Each row comes from the steps of one path. Every step used is in the known rows, and no mark comes twice. Write the path behind each row, first mark first.
In the rows, zero is written as 128.
Known rows:
tedoto-dato-suti: [125 153 122 135 129  91 189  83 158  77 123 143 109 140 133 100 126 129
 133 124 106 135 118 169 119 161 109 136 133 194 127 109 134 118 103 108
 118 190]
sonup-nebid: [125 122 125 169 145 102 115 115 147  87 162 154 126 124 129 108 102 122
 155 183 116 141 120 141 108 169 155 129 131 189 130 121 111 115 101 102
 143 115]
nebid-pono: [ 92 125 206 148 136 115 121  80 161 102 159 118 101 137 145  93 114 147
  86 114 135 132 145 112 154 116 118 134 167 155 129 128 123 115 158 132
 163 146]
roli-tedoto-sonup-nebid: [136  89 135 233 146 115 146 117 103  98 150 153 175 109 118  85 137 110
 153 197  73 133 121 106  98 173 181 127 160 133  91 175 135 100 118 137
 112 134]
mulo-dato: [ 92  96 125 174 136 107 123 121 141 124  87 145  95 151 121 117  92 140
 137 139 140 144 123 127 133 138 130 127 130 147 166 111 120  99  96 123
 163 150]
suti-dato-tedoto: [148 149 166 125 158 108 150 119 167 151 118 143  97 158 134  70 120 126
 165 120  98 169 167 139 149  95 124 155 170 115 129 111 181 153  97 104
 121 144]
febinez-dato-kadag-pono-nebid: [115 123 110 117 132 170 127  93 157 114 211 167 106 135 126  87 135  61
 135 153 146 101 139 142 162 160 164 100 162 136 103 143 121 142  96 129
 171 145]
pono-nebid-sonup: [ 88 138 158 140 146 111 135 122 158  96 157 195 125 138 147 155 119 118
 146 129 109 148  66 167 169 134 103 109 172 130  65 140 124 142  79 132
 141 116]
roli-tedoto: [147 115 183 155 139 133 123 133 105 112 110 159 137 141 166  96 128 129
 113 157 110 145 144 102 146 144 142 142 157 129 111 159 147 109 114 148
  94 132]
tedoto-dato-kadag-pono-nebid-sonup: [ 69 147 147 139 122 118 134 110 186  86 172 164 133 174 145 112 133  80
 135 118 115  87 119 155 188 100 113  86 161 106  76 160 127 150  58 104
 165 159]
dato-tedoto: [141 134 162 132 129 130 113 117 141 143  98 143 105 150 174  70 115 120
 150 118  97 172 133 123 152 110 131 128 153 103 131 115 162 134  94 147
  92 141]
sonup-nebid-pono: [ 95 112 185 174 147  98 108  79 177  77 185 132 117 130 139  91 111 131
 109 152 129 127 141 119 121 136 151 129 147 195 128 124 104 125 150 116
 165 126]
dato-kadag-pono: [ 84 121 158 158 118 137 100 106 159 135 179 124 100 154 154  61 119 100
 131 159 129  84 156 109 185 140 139 126 127 115 148 149 135 116 105 123
 175 170]
dato-reru: [121 123 153 123 144 114 119 146 137 140 124 171 134 117 127 120  88 151
 114 140 120 202 121 130 176 143 142 129 162 169 145  99 148  94 117 140
 130 158]
mulo-dato-febinez: [109  73 148 190 146 141 133 136 145  96 132 140 126 112 141 112  78 122
 125 179  77 156 124 142 156 134 104 147 118 192 130 105 106 125  93 134
 169 142]
nebid-pono-kadag-dato-suti: [128 128 182 122 137 110 184  72 209  80 175 166  39 126 116  80 119 148
  96 130 139 133 103 163 133 157 134 118 143 200 109 104 127 112 186 143
 147 164]
tedoto-sonup: [ 97 106 114 197 132 136 163  98 108 135 138 135 141 106 103  97 132 131
 159 138  85 143 112 122 145 167 123 137 172 106 101 151 153  84 125 143
 134 162]
roli-tedoto-sonup: [129  96 151 209 134 139 164 116  85 130 116 144 161 112 130  86 150 123
 140 153  71 142 130  88 137 154 144 140 181  86  82 185 161  84 124 167
 100 156]
kadag-dato: [141 135 134 129 132 135 177 106 134 118 157 182  96 106  93 120 146 178
 119 111 137 161 150 141 130 135 144 132 149 147 124 112 136 117 138 118
 132 150]
reru-dato: [ 67 125 149 166 139 143 144 131 136 101 132 166 104 182 132  99 129 136
 118 141 131 157 161 156 139 180 143 126 182 148 158 105 140 111 136 120
 154 152]
kadag-pono-nebid-sonup: [ 68 132 174 140 132 111 109 109 191 112 174 169 136 160 160 140 116 111
 118 152 102 101  72 157 181 134 124  81 141 123  96 162 117 128  84 134
 163 117]
kadag-dato-mulo: [117 140 116 126 128 109 155 100 134 130 158 189 117 110 103 116 112 211
 119  90 113 149 152 101 143 137 119 148 141 169 124 118 162  92 117 103
 131 134]
febinez-dato-mulo: [ 98 143  92 129 145 116 137  91 101 142 177 180 135 132 115 122 100 159
 121 104 131 153 133  85 165 147 111 159 152 199 130 110 152  92 100 107
 137 134]
reru-dato-kadag: [ 64 130 136 180 149 160 144 137 130 107 152 166  75 178 143  67 145 107
 154 134 140 147 183 139 155 165 139 150 194 121 142 108 154 125 115 105
 156 178]
kadag-pono-nebid: [117 117 141 112 124 141 102 101 187 106 167 142 125 142 143 108 107  97
 129 172 110  91 115 153 151 169 156  73 147 140 119 158 117 120 110 141
 157 110]
tedoto-roli: [121 142 144 159 162  93 117 144 146 144 143 133  83 129 133 114 144 180
 153 138 111 150 152 113 152 136 119 146 156 140  75  98 143 121 142 131
  92  99]
reru-dato-febinez: [ 87  98 171 177 142 168 147 146 138  80 171 158 129 139 153  96 119 119
 112 183  61 167 154 164 163 163 114 145 168 191 120 103 128 137 126 134
 158 139]
tedoto-dato-mulo: [ 97 153  98 128 118  83 135 108 136 107 122 147 147 158 113 106  87 175
 135  89 107 129 162 102 152 118  93 135 158 170 125 122 163  87  81  82
 122 149]
febinez-dato: [120 139 111 135 140 145 158  91 100 133 174 173 116 119 106 127 133 113
 117 127 160 166 125 127 154 154 129 150 154 176 124  98 125 117 116 126
 144 151]
sonup-nebid-pono-kadag: [106 108 195 148 133 107  85 112 201  61 177 125  77 160 125  73  65 106
 131 177 154 110 112 141 148 141 149  94 161 184 107 121 109  97 171 121
 162 100]
nebid-pono-kadag-dato: [126 121 190 110 120 133 149  97 188  86 169 154  47 131  95  88 111 153
  96 113 167 136 141 146 159 111 143 103 177 147 105 113 131 103 191 132
 156 134]
kadag-pono: [ 93 119 163 141 112 119  94 103 173 134 156 111 125 148 146  94 105 123
 108 165 110  94 133 120 169 146 138 106 115 137 161 146 125  91 124 131
 163 145]
sonup-nebid-pono-kadag-dato-danob: [131  88 176  94 151  99 201 101 212  49 200 154  36 122  87  77  95 140
  98 160 128 145 130 175 137 163 168 138 142 204 129  91 122  96 164 103
 170 107]
mulo-dato-kadag-pono-nebid: [ 89  93 116 145 132 142 106 108 184 107 149 148  93 154 134  81 102  79
 151 160 130  80 142 138 147 155 163  86 137 116 136 150 118 125  82 124
 186 142]
danob-dato: [122 131 124 153 144 117 182 108 128 114 165 123 112  98 105 121 143 134
 126 137 134 203 121 152 143 146 109 141 152 149 158  98 149 106 103  88
 171 110]
danob-dato-kadag-pono-nebid: [113 123 119 127 139 153 144 102 181 102 204 134 105 123 123  77 139  74
 140 159 127 119 136 158 154 160 149  97 159 119 129 143 134 127  84 100
 192 114]
mulo-dato-kadag-pono: [ 62  99 139 176 124 125 102 112 169 142 136 120  83 171 142  64 103 100
 129 156 143  77 156 100 168 132 149 117 112 115 179 140 120 104  91 114
 199 182]
danob-dato-kadag-pono-nebid-sonup: [ 66 136 152 154 144 123 154 111 179 108 209 155 115 135 138 121 148  81
 131 144 122 133  93 160 186 126 115 100 154 102 104 146 134 142  66 101
 199 119]
pono-nebid: [142 129 118 112 141 142 124 115 155  92 146 177 120 122 129 129 108 110
 155 145 114 143 108 170 133 170 137  97 177 149  94 135 132 128 103 135
 130 107]
danob-dato-tedoto: [149 136 147 136 135 125 164 104 134 138 128 127 105 122 145  79 140 112
 136 111 110 218 131 141 146 105 127 138 154 110 156  92 171 136  82 116
 131 121]
suti-dato: [122 143 143 138 166 104 163 116 168 125 159 149 101 143  97 121 118 144
 156 139 127 151 162 150 148 138 106 165 164 152 125 122 156 127 118  78
 171 135]

Write each row's path:
[111 133 115 167 154 144 177 113 120 113 182 134  87 108 121  80 152 106
 155 128 153 183 148 139 159 141 107 164 166 124 138 108 157 120  85  83
 177 145]
danob-dato-kadag
[134 111 115 209 160 105 168  98 152 130 150 142 141 123  95  69 127 104
 200 164  63 156 142 134 103 138 161 135 163 124 106 136 168 130 106 100
 136 139]
suti-dato-tedoto-sonup-nebid
[126 106 175 156 118 148 178  77 164 137 135 136  85 119  96  41 137 125
 132  92  96 146 133 115 156  89 159  99 199  70  87 133 175 105 175 173
 117 159]
nebid-pono-kadag-dato-tedoto-sonup
[ 70 140 140 145 141 143 139  97 158 119 211 192 114 149 145 125 149  71
 122 140 137 112  91 146 199 126 128 105 158 125  82 147 117 158  72 123
 181 148]
febinez-dato-kadag-pono-nebid-sonup
[140 147 167 146 155 100 111 140 148 164 110 135  78 141 162  76 149 160
 161 118  89 168 159 109 155  99 133 138 160 106  78  90 170 146 129 157
  54 106]
dato-tedoto-roli
[ 79 104 141 198 134 155 173 104 113 145  98 147 124 160 133  44 150 106
 155 121  66 165 150 130 132 144 156 122 205  66 129 128 183 107 128 160
 113 174]
reru-dato-tedoto-sonup
[ 93  97 136 147 147  94 122 147 143 146  85 170 119 131 111 124  72 152
 116 139 135 198 123 123 156 134 153 117 144 173 180  89 136  89  99 136
 161 168]
mulo-dato-reru
[161 106 165 137 126 175 151 142 164  80 186 166  88  93 110  98  98 132
 130 171  95 157 127 169 178 137 120 124 154 186  76 109 128 124 141 138
 138 119]
pono-kadag-dato-febinez
[126 114 178 132 126 122 136  95 201  65 194 163  59 126  85  86 104 139
 115 146 165 125 138 150 130 131 170  93 162 180 106 110 118 112 184 117
 158 115]
sonup-nebid-pono-kadag-dato
[100 108 123 179 150  88 163  92 167 106 100 156  81 135 145 110 102 141
 129 152 112 144  86 148 106 189 126 140  98 197 169 100 122 106 104 131
 159 180]
mulo-dato-suti
[ 77  95 149 123 158 119 203 129 155  85 142 156  73 166 134  87 115 131
 100 161  97 170 152 178 147 202 134 171 161 169 176  88 148  95 123 109
 161 141]
reru-dato-danob
[111 146 136 158 168 127 165 125 156 122 176 152  76 143 108  83 130 121
 184 132 138 142 185 135 163 125 106 185 178 122 109 128 166 144  96  66
 174 172]
suti-dato-kadag
[144  89 196 157 133 153 140 112 198  46 225 150  88  92 111  84  95 122
 108 186  98 142 133 162 150 123 143 113 146 223  77 110 104 139 170 131
 165 103]
sonup-nebid-pono-kadag-dato-febinez
[101 116 211 124 124 119  95 110 196  86 155 118  65 164 134  79  68 117
 113 144 160 122 116 126 184 123 117 104 179 146 110 127 127  90 181 141
 161 119]
nebid-pono-kadag
[123 126 140 131 153 109 167 140 132 140 154 149 134  86  99 131 114 144
  98 138 134 245 123 143 173 144 136 133 161 173 171  86 159  97 101 106
 167 134]
danob-dato-reru
[162 113 179 160 125 147 154 143 114  67 138 138 168 120 160  93 124 108
 104 160  58 156 165 136 163 106 110 142 162 175  73 143 136 144  84 128
 100 146]
roli-tedoto-dato-febinez
[124 145 133 110 127  98 144 137 141 119 108 155 151 133 106 118 101 143
 111 108 128 193 155 142 173 116 138 116 181 170 141  98 158 106 100 111
 124 182]
tedoto-dato-reru
[100 130 167 110 125 112 134 101 184 105 170 165  76 141 102  87  76 192
 100  94 139 119 149  94 173 113 124 115 167 173 110 118 159  74 164 114
 146 112]
nebid-pono-kadag-dato-mulo
[109  97 160 209 149 110 178  52 158 103 183  99 136  99 108  55 152 104
 114 132  88 175 134 114 106 109 162 120 171 134 124 121 145 124 135 119
 168 124]
danob-dato-tedoto-sonup-nebid-pono
[150 134 165 120 131  99 140 153 115 112  94 166 170 140 125 103 112 137
  93 119 120 194 169 119 164 110 159 116 187 153 128 128 166 109  95 131
  98 176]
roli-tedoto-dato-reru
[154 147 157 149 134  93 185  98 143  75 105 153 126 146 158  85 143 123
 108 137  94 137 130 147 115 159 128 141 141 177 110 137 148 123 102 127
  88 191]
roli-tedoto-dato-suti
[142  96 207 135 131 164 150 117 183  69 207 145  83  97 118  86 103 136
  89 153  99 151 139 153 183 107 122 123 163 191  69 108 117 133 172 146
 160 122]
nebid-pono-kadag-dato-febinez
[167 138 166 101 116 146 140 129 166 125 115 168  54 147 131  62 112 126
 150 108 131 167 133 150 159  97 159  96 168  99 111  99 167 130 132 149
  90 134]
pono-kadag-dato-tedoto
[124 102 171 193 134 122 170  50 161 110 175 142 121  97 106  48 157 135
 116 117  91 150 146 109 102 104 185 116 170 128 104 130 137 132 159 141
 137 150]
kadag-dato-tedoto-sonup-nebid-pono
[117  85 203 194 138 123 111 111 166  72 159 123 114 147 122  52  90  94
 125 187 109 110 116 102 143 137 172  95 189 137  76 168 133  84 179 156
 132 114]
roli-tedoto-sonup-nebid-pono-kadag
[160 151 168 122 145 116 129 149 172 147 121 158  29 141 120  64 148 169
 161 113 114 168 161 132 162  90 153 108 171 100  57  73 170 140 161 160
  53  95]
pono-kadag-dato-tedoto-roli
[ 98 130 169 149 134 147 131 128 140 129  99 159  99 193 168  51 132 107
 135 123 102 178 165 144 141 125 155 116 184 108 154  97 168 141 115 147
 116 152]
reru-dato-tedoto
[ 76 126 146 170 150 122 176 103 164  90 136 173  84 162 156  93 139 132
 115 157  99 151 120 175 113 214 130 144 144 198 165  96 141 115 141 134
 147 178]
reru-dato-suti
[127 142 109 145 150 121 194  64 127 113 180 183  93 113 136 114 142 113
 109 145 131 162  88 152 129 191 123 163 128 221 132  97 123 127 121 135
 137 183]
febinez-dato-suti
[106 118 133 124 131 159 100 108 181 103 185 148 106 141 148  75 120  83
 149 160 118  83 138 142 162 162 154  90 155 118 108 158 131 128  96 130
 165 134]
dato-kadag-pono-nebid
[123 100 159 171 127 127 166  87 183  76 188 151  79 107  59  76 124 137
 128 145 136 127 132 138 124 134 175  88 181 149  89 131 129  90 196 129
 157 131]
tedoto-sonup-nebid-pono-kadag-dato
[123 141 132 136 120  88 134 121 112 101 107 155 165 165 138  94 103 169
 115  95  98 124 177  77 150 113 113 139 168 158 107 151 172  88  77 101
  91 144]
roli-tedoto-dato-mulo
[ 62 135 169 148 136 123 114 116 183 113 185 170 114 160 166 111 129  92
 140 148 114  97  93 142 192 126 121  95 150 108  81 160 130 143  74 124
 170 138]
dato-kadag-pono-nebid-sonup
[ 45 112 150 168 136 112 118 117 193 114 151 175 103 173 153 117 115  87
 133 143 121  91  96 144 177 122 133  87 132 106 110 150 113 136  56 122
 196 150]
mulo-dato-kadag-pono-nebid-sonup
[125 136 127 156 157 101 211  84 157  94 169 136  91  93 129 106 146 131
 119 149 109 190  85 172 121 190 105 157 116 197 163  91 145 113 108 103
 167 151]
danob-dato-suti
[ 69 142 165 148 157 111 142 117 212 112 202 175 106 168 139 116 128  90
 154 145 113  93 122 160 187 113 113 122 163 110  80 162 146 155  75  91
 199 136]
suti-dato-kadag-pono-nebid-sonup
[ 88 140 140 143 104 126 125 102 168 113 156 108 110 172 135  59 130  94
 130 127 135  75 183 120 175 117 131 114 140 111 139 142 138 115  93  90
 167 195]
tedoto-dato-kadag-pono
[ 94  97 122 223 141 136 154 104 127 113 137 158 139 148 125  55 140  99
 169 165  63 160 136 139  94 166 192 102 181 116 130 123 153 119 119 140
 122 149]
reru-dato-tedoto-sonup-nebid
[150 108 158 102 140  93 213 125 130  71 104 144 114 151 138  85 121 125
  91 133  93 153 164 147 147 149 131 172 147 156 125 126 151  99  84 106
 107 152]
roli-tedoto-dato-danob
